What can hang from each mark:
zaze: dake
zarel: dake
kido: dake rusu
dake: dides
dides: dake
rukot: rusu
rada: bilol kido ninog zarel zaze
rusu: ninog zaze
zule: dake
bilol: rada
duferip: dides rukot

Every row comes from one small tree of marks. Brackets hold a mark, then the marks that hang from it, in alphabetical order. Every link used is in the known rows. Which tree was each row made from?
Known rows:
{rusu ninog {zaze {dake dides}}}: [  4 -11   0   2   0 -10  18   2   9  -3  12  10   1 -10  -9   6  17   3
  -4  -6  11 -11   2 -17  15   9  -2  -5   7  -8  -4  -3   8  10   6  10
 -10 -10  11  -8  28  -7   8  11   5  17 -11  -2   0 -12   4   8   2   4]
{dides dake}: [ -8  -8  -8  13 -15   1  15   6  20   3   9  11  -7  -1  -6   2  18   6
  -9  -7  14 -18  -3  -3  10   6   1   7   8 -11  -7  -2   2   9  15   3
  -3  -3   7  -4  21   3   3  -7  18   1  -9  -1   0  -6   2   8   0  10]
{rusu ninog {zaze dake}}: [  7  -5   2   4   1  -9  19   0  14  -5  12  15   1  -1  -6   4  14   4
  -7  -5  14 -13   2 -11  16   7  -3  -5   7  -9  -5  -4  11  13   7  10
  -8 -11  12 -10  24  -9   9   8  12  19 -10  -5  -1 -11   5   9   2   3]
{duferip {dides dake} {rukot rusu}}: [ -8   7 -10  21 -14  -3  20   3   5  13  18  21  -8  -3   1   4  10  -1
  -6  -9  12  -8  -5   1  19   4   7  -1   1  -8  -5  -6 -12  15  29  17
   9  -9  13 -12  36  20  15 -12  17   8 -12  -1  -1   3  -7   4  -7  32]
{rada bilol kido ninog zarel {zaze dake}}: [-12 -13  -2   5  15  21  20 -14  23   6  10 -16   4 -11   5  -3  36  13
 -18  -4  36 -13 -19  11   0   3  -3  -8  11  13 -25  18  23 -21  16  12
   9 -42   9 -16   2  -2 -21  12  25  -8  -3   6   6  -4  14  -8 -22  33]
{rada bilol kido ninog {zarel dake} zaze}: [-12 -10  -3  -7  14  24  21 -14  29   4  16 -17   6  -2   9   0  30  10
 -20   7  24 -21 -17  11  -4   4  -4 -11  14   7 -27   8  18 -16  18  13
  14 -47  11 -16  -7  -1 -10   8  16  -5   1   6  -1  -1   8 -14 -26  40]
{duferip dides {rukot {rusu ninog zaze}}}: [  0  12  -5  13  -3 -10  23  -2   2   6  25  24  -1  -2   4   9   4  -2
  -7  -3   9  -5  -2  -6  21   3   6  -9   1  -8  -4 -10  -8  17  25  22
   4 -16  19 -17  35  13  22  -5   9  18 -12  -3  -6  -1  -8   6 -10  26]
{kido dake {rusu ninog}}: [  6 -12  -4   4  -5  -1  17   6   7 -15   2   2  -1   1  -5   6   5  11
  -4 -14  21  -8  -8  -8  10  12  -4   7   6 -12  -2 -17   9  13   4  14
 -12  -8  18 -16   9   6   3  15  11   5  -3  -6  -8 -13   6  14  -1  12]
{kido dake}: [ -3  -9  -1   6  -8   2  17   2  16  -3   8  12  -4  -1  -8   5   5   9
 -10 -16  23  -9  -5  -5  12   8   2   1   7 -15 -10 -14   3   9   9  10
  -7  -1  17   0  11   2   0   9   9   0   1  -3 -10 -16   6  12  -6  14]
{rada ninog}: [ -8  -8  -4   2  -3   7  20  -3  12  10  13   5   3  -5  -2  16  24   9
   0  -4  16 -20  -5   2  10   2   5  -1  12 -13 -15  -1  -3   2  11   5
  -3 -11  13  -1  14  -5   0  -2  13  -4  -3  -1  -2 -18   7  12 -14  14]
{rukot {rusu ninog zaze}}: [  1   6  -5  -5  -3 -12  24  -9  13  -6  24  20   1  -2 -12   9   5  11
 -12  -3  -3  -8   0  -8  22   2 -11 -11  11  -6  -3 -13   5  15  15  25
  -5 -15  13 -15  28  -2  15  -4   2  12  -7  -2  -5 -12  -4  13 -13   6]
{zule {dake dides}}: [ -7 -17   0  -4  -5 -10  16   4  21   3   9  12   3  -6 -13  11  28   0
  -4  -5   7 -29  -2 -15  13  11   1  -1  13 -20  -8   2  -5   3   7   5
   2  -2  15   6  21  -1   4   5   0   9   6   0  -5 -22   5   4  12  11]
{bilol {rada kido zarel zaze}}: [ -6  -6  -2   7   3   7  16 -10  40  -5  15  -5  -1  -6   3   1  19  14
 -26   0  27  -5 -21   2  -2   9  -2  -1   8   1 -24   9  16 -15  17   5
   5 -23  17 -22  -8   5  -1   3  16  -5 -12   2   0  -2   1   3 -17  22]
{bilol {rada zarel zaze}}: [ -5  -4  -2   6   0   2  16  -9  40  -4  12   2  -3  -6   0   5  18  15
 -13   4  25  -4 -16   0   4  11   1  -3   9  -5 -26   6  11 -10  18   0
   2 -18  18 -17   3   1  -1   2  17  -3 -13  -3  -3  -5   3   9 -13  17]
{kido {rusu zaze}}: [ -1  -3   0   2  -5 -10  16   7  10 -17  14   1   7  -3 -17  21  15  -3
 -11  -9  11 -15   0  -6   9   9  -2   3  12 -14 -13   1   1  12  13   3
  -9 -13  22 -14  21   2   1   9   3   8  -6  -4   9  -6  10  12   3   6]
{zarel dake}: [  1  -4   5  -4  -3   6  20  -3  28   2  11   9  -2   9  -8   8  18  -1
  -8   1   6 -26   1  -5   8   9   1  -6  12 -21 -16 -11  -3   9  11   8
   8  -7   9   0   8  -4  12   6   5  10   2  -4  -8  -8   3  -1  -1  21]
{kido {dake dides} {rusu zaze}}: [ -3 -14  -3  -2  -9 -12  17  14  -2 -21   8  -3   7 -14 -18  18   8  -1
  -9 -20  16  -6  -1 -11  12  14  -2   5  10 -15 -11  -7  -1  13   9   8
 -16  -8  28 -11  24   7  -5  20  -8   3  -4   0   5  -9  12  15   0  11]
{rukot {rusu ninog {zaze {dake dides}}}}: [  2  -1  -3  -4  -2 -14  24  -7  10  -2  17  15  -1  -9 -17   8  13   7
  -7  -9   0  -9   2 -12  23   6 -12 -13  10  -3  -3  -8   6  11  12  26
  -5 -11  10 -12  34  -4  10   4   1  14  -7  -1   2 -12   1  10  -8  10]
{rada bilol ninog {zarel {dake dides}} zaze}: [-14 -12  -5 -10  10  17  21 -11  24   6  10 -12   5 -11   4   7  32   9
  -1  12  21 -18  -9   4   4   9   3 -15  14   0 -28   7  10 -13  19   6
  10 -40  12  -8  11  -6 -10   9   7  -3   0   2  -3  -6   9  -8 -21  32]
{rada zaze}: [ -7  -7  -1   8   0   1  13   0  23   4  11   5  -7   1 -11   8  17  12
 -16  -3  22 -11 -10   0   5   9   4  -3  11  -9 -15   4   9   1  10   0
   1 -13  11 -10  14  -6  -1   5  18   3   3  -3   4  -4   1   7  -4  14]
{rusu ninog zaze}: [  3  -1  -2   2  -2  -9  18   0  14  -9  19  16   2   1  -3   8   9   7
 -10   0   9 -11   1 -11  15   6  -1  -4   7 -10  -4  -9  10  14   9   9
 -11 -14  15 -13  20  -5  15   1   8  16 -10  -4  -8 -12  -1  10  -3  -1]
{bilol {rada {kido dake rusu} ninog zaze}}: [ -3 -13  -5   2   1  15  18  -1  21  -1  10 -17   1  -7   1  12  18  15
 -18  -6  34 -14 -22  13   1   7  -1   9  12  -2 -22   5   8  -9  10   6
  -4 -25  23 -29  -7   4 -11   9  17 -14  -5   1   9  -4  10  14 -24  27]
{kido {dake dides} {rusu ninog}}: [  3 -17  -5   1  -5  -3  16   8  -2 -13   1  -2  -1 -10  -7   9   9   9
   1 -15  18  -5  -8 -15  10  15  -1   5   4 -10   0 -15   7   9   4  12
 -13  -5  19 -15  15   8   3  17   2   6  -3  -3  -6 -14   4  13   0  12]
{duferip dides}: [ -4  -4  -4  16  -4  -1  13   4  13  11  14  16   1   2   0   6  14   2
  -6  -8  18  -9  -5  -6   9   9  16  -1   6 -21  -9   2  -6  14  20   2
   7  -4  17  -2  21  11  11  -4   9   9  -9  -1  -4 -11  -2   2  -1  21]
{bilol {rada zarel}}: [ -3  -2   0   5  -5   2  18 -10  37  -7  14   6   1  -7   2   6  18  10
  -8   2  20  -7 -10  -4   7   8   1  -2   6  -9 -23   1   4  -8  19   2
   0 -10  17 -11   5   4   3  -2  11  -1 -18  -3  -9 -12   6  10 -11  13]
{bilol {rada {zaze dake}}}: [  1  -6   2   7   0   5  15  -5  35   7   9   1  -9  -5 -10   7  20  13
 -12  -1  30 -13 -13   4   7  11   4   0   9  -9 -21   9   5  -7  11  -1
   3 -10  12 -16  11  -5  -4   7  22  -1 -10  -4   7  -2   9  14  -7  17]
{rusu zaze}: [ -4   0   0   3  -5  -9  18   2  16  -8  21  14   5  -2 -13  15  12   0
 -15  -6  10 -14   3  -7  11   5   2  -2  11 -14 -13  -2   1  10  14   4
  -8 -10  19  -5  23  -4   6   3   2   9  -7  -2   1  -9   6  10  -2   4]

Which tree is each row?
[ -6 -11  -2  -4   7  17  22 -11  40   2  15 -12   5  -3  11   4  26  13
 -18   7  25 -17 -20  10  -2   7  -5  -4  14  -1 -30   8  11 -15  16   8
   9 -32  17 -22 -13   0  -2   4  13  -7  -8   2   0  -4   5   0 -26  33] | {bilol {rada kido ninog {zarel dake} zaze}}
[ -8  -3   1  -6   1   7  19 -11  27  -4  13   1   2  -8  -2   2  23   1
  -3   6   9 -15  -1 -11   7  12   2 -13   7  -6 -20  -5   5  -6  21   8
   9 -20  12   0  15   4   3   8   0   7  -6   1 -14  -8   6 -10  -5  24] | {rada bilol {zarel {dake dides}}}
[ -7   2  -7  27 -13   2  16  10   5  12  14  17  -7  -2   7   3  14  -4
  -4  -6  22 -11  -6  -1  11   7  14   5  -2 -13  -7  -2 -11  13  25   4
   5  -6  14  -8  29  18  14  -8  21   9 -14  -2  -4   2  -3   2   1  28] | {duferip {dides dake} rukot}
[  6 -11   1   1   0 -12  16   7   4 -14   7  -2   5  -9 -14  13  19   0
  -2  -9  13 -13   0 -15  12  13  -5   1   8  -8  -4   0   6  11   6   8
 -11 -11  16 -16  26   0   4  17   5  14 -10  -3   9  -8   9  11   7   6] | {kido {rusu ninog {zaze {dake dides}}}}
[ -1 -10  -4   0   0  13  13   0   3  -9  11 -10  -1 -11  -4   4  11   8
 -16 -10  24 -10 -13  -7   3   8  -1   6   1   2   0 -10  13  -3  10  14
  -6 -20  16 -22   5  13   0  16   8  -1  -4   4  -4  -4   6   1  -8  20] | {rada bilol {kido {dake dides} {rusu ninog}}}
[-14 -16  -5   1  11  12  19 -11  17   9   5 -12   3 -20  -1   4  38  13
   1   0  32 -11 -11   3   7   8   2 -11  11   5 -25  17  13 -19  16   6
   6 -34  10  -7  21  -6 -21  12  17  -5  -5   3   4  -8  15  -1 -17  27] | {rada bilol ninog zarel {zaze {dake dides}}}
[ -6  -4  -2   1   2   5  18  -4  13 -28  15 -10  10  -9  -3   2  11   3
 -26 -15  23  -5 -10  -3   2   7  -8   2   6   5 -16  -3  18  -5  19  16
  -5 -32  25 -18   3  15 -10  16   4  -1  -8   4  -3  -3  14  -3 -11  22] | {rada bilol {kido dake {rusu zaze}} zarel}
[ -5 -10  -2  -5   4  12  22 -12  39   2  11  -5   3  -3   7   7  25  12
  -6  10  24 -16 -14   8   6   9   0  -6  15  -8 -32   6   6 -10  17   4
   6 -28  17 -16  -1  -3  -4   3  13  -5 -10  -2  -3  -7   6   6 -22  27] | {bilol {rada ninog {zarel dake} zaze}}
[ -6  -6  -4   2  -2   8  21 -11  30  -1  13   0   5 -11   8  10  25  12
  -1   3  21 -12 -11   2   9   5   2  -2  10  -7 -26   3   1 -10  20   4
  -1 -16  19 -11   5   1   0  -4  12  -7 -17  -1  -8 -17   9  13 -20  16] | {bilol {rada ninog zarel}}
[ -4   8   2   4  -6  -9  26  -6   4   0  21  14  -5 -14 -16  16  14  -4
  -9  -9   6 -10   1  -7  20   3  -4 -10   3  -3 -11  -8  -6   3  17  19
  -1  -9  14  -8  37   1   9   7   7   9  -4  -2   4  -2   4  13  -6  20] | {duferip {rukot {rusu {zaze {dake dides}}}}}
[ -8 -14  -6   3   4  14  20  -9  32  -2  12 -11   2  -8  10   2  18  18
 -20  -5  35  -6 -23  11   1   6  -3   1  11   2 -27   6  15 -15  14  10
   0 -28  21 -23 -11   4 -11   6  16 -14  -9   4  -2 -10   6   8 -30  28] | {bilol {rada {kido dake} ninog zarel zaze}}
[ -8 -10  -5   4   5  14  19 -11  34   2  15 -10   4  -9   9   5  25  16
 -20   1  29  -9 -22   9  -1   4  -1   0  11   3 -28  12  12 -17  17   7
   3 -29  19 -23  -8   2  -7   1  18 -11 -12   4   2  -7   5   6 -27  26] | {bilol {rada kido ninog zarel zaze}}
[  3   8  -2  15  -1  -9  24  -3   1   7  21  23  -2  -4   1   6   8  -3
  -5  -6  12  -5  -1  -5  22   4   4  -9   1  -8  -4  -9  -7  16  23  23
   6 -14  17 -14  37  12  19   0  12  20 -12  -3  -3  -2  -4   5  -7  29] | {duferip dides {rukot {rusu ninog {zaze dake}}}}
[-10   1  -1   7   3  13  15 -13  25  -7  18   0   3  -7   2  -3  21   8
 -22  -4  20  -8 -12  -3  -1   3  -1  -4   3   5 -15   2  17 -13  22  11
   6 -26  13 -10   0   9   0   3  13  -1  -7   5  -8  -6   5  -8 -11  21] | {rada bilol kido zarel}
[  0  10  -5  16  -3  -3  22  -5   3  12  20  23  -5  -1   6   7   7   3
  -3  -4  12  -4  -6  -5  19   5   9  -9  -2  -8  -1 -13  -7  13  24  22
   8 -12  15 -14  29  16  24  -6  15  14 -10  -3 -11  -4  -9   5 -10  29] | {duferip dides {rukot {rusu ninog}}}
[ -4 -12  -1   4   5   9  21 -10  34   4   6  -6   0 -11   3   6  31  15
  -5   1  32 -10 -15   7   8   8  -1  -5  12  -3 -30  14   8 -14  15   3
   3 -22  15 -15   6  -6 -12   5  20  -7 -13  -2   3 -10  12  11 -19  23] | {bilol {rada ninog zarel {zaze dake}}}
[  1  -8   0   0   0   9  20  -2  19  -3  14 -12   8 -10  -4  17  25   4
 -14  -6  25 -20 -12   7   6   5  -4   7  13  -5 -21   9   1  -6  14   7
  -4 -20  21 -24   4   2  -4   7  11  -8 -14   1  13  -6  15  14 -16  20] | {bilol {rada {kido {rusu {zaze dake}}} ninog}}
[ -7 -13  -4  -7   4   9  22  -9  35   4  11 -10   3 -10   5   9  28  11
  -3   9  21 -15 -13   3   5  11   0  -8  15  -7 -31   7   4 -13  17   3
   6 -26  17 -16   4  -3  -4   4   8  -5 -10   0  -2  -8   7   5 -22  28] | {bilol {rada ninog {zarel {dake dides}} zaze}}
[  5   3  -1  -3  -1 -12  24  -9  14  -3  18  18  -1  -3 -16   7  11   7
 -10  -7   1 -10   2  -7  23   3 -13 -12  11  -4  -5 -10   7  13  13  27
  -2 -12  10 -12  31  -5  10   3   6  15  -7  -3  -1 -13   1  12  -8  10] | {rukot {rusu ninog {zaze dake}}}
[  1  -8  -1   1  -7  -9  18  10   5 -24   9   1   6  -3 -16  15   3   0
 -13 -19  20 -10  -2  -4  11  11  -5   7  12 -15 -12  -9   3  15   9   9
 -15 -10  28 -12  18   6  -6  16   0   3  -3  -4   3  -9  13  16   0  10] | {kido dake {rusu zaze}}
[ -8  -6  -3   5   4  17  12  -3  18   0  14  -4  -8  -2  -6   0  10  14
 -31  -8  34  -9 -17   7   0   6   4   1   7   4 -12  -1  20  -7  11  10
   2 -27  15 -18   0   4  -9  12  20  -7   5   3   0   3   5   0 -15  28] | {rada bilol {kido dake} zaze}
[ -3  -8  -5   2  -4  17  20  -5  23   5  16  -5   1  -7   5   9  15  13
 -15  -7  28 -16 -16   8   5   2   1   7   9  -6 -19  -4   1  -8  13  10
  -4 -14  20 -17  -6   5  -2   1  12 -14 -10   3  -3 -13   9  14 -24  22] | {bilol {rada {kido dake} ninog}}
[ -4  -4   2   8   4  10  13  -4  23  10   7   2  -9  -5 -15   4  24  10
 -12  -1  33 -15  -8   5   7   9   7  -6   8  -2 -16   8  11  -6  11   1
   6 -20   6 -10  22  -9 -12  12  26   1   0  -3   7   2  12   2  -3  20] | {rada bilol {zaze dake}}
[ -4  -1   0  -3  -4 -13  23  -5  11  -1  19  13   1 -12 -26  14  14   3
 -12 -13   1 -10   3  -9  22   6  -9 -12  13  -7 -11  -3  -1  10  16  21
  -1  -8  13  -4  37  -2   4   4  -3   9  -5   1   9 -10   5  11  -7  13] | {rukot {rusu {zaze {dake dides}}}}
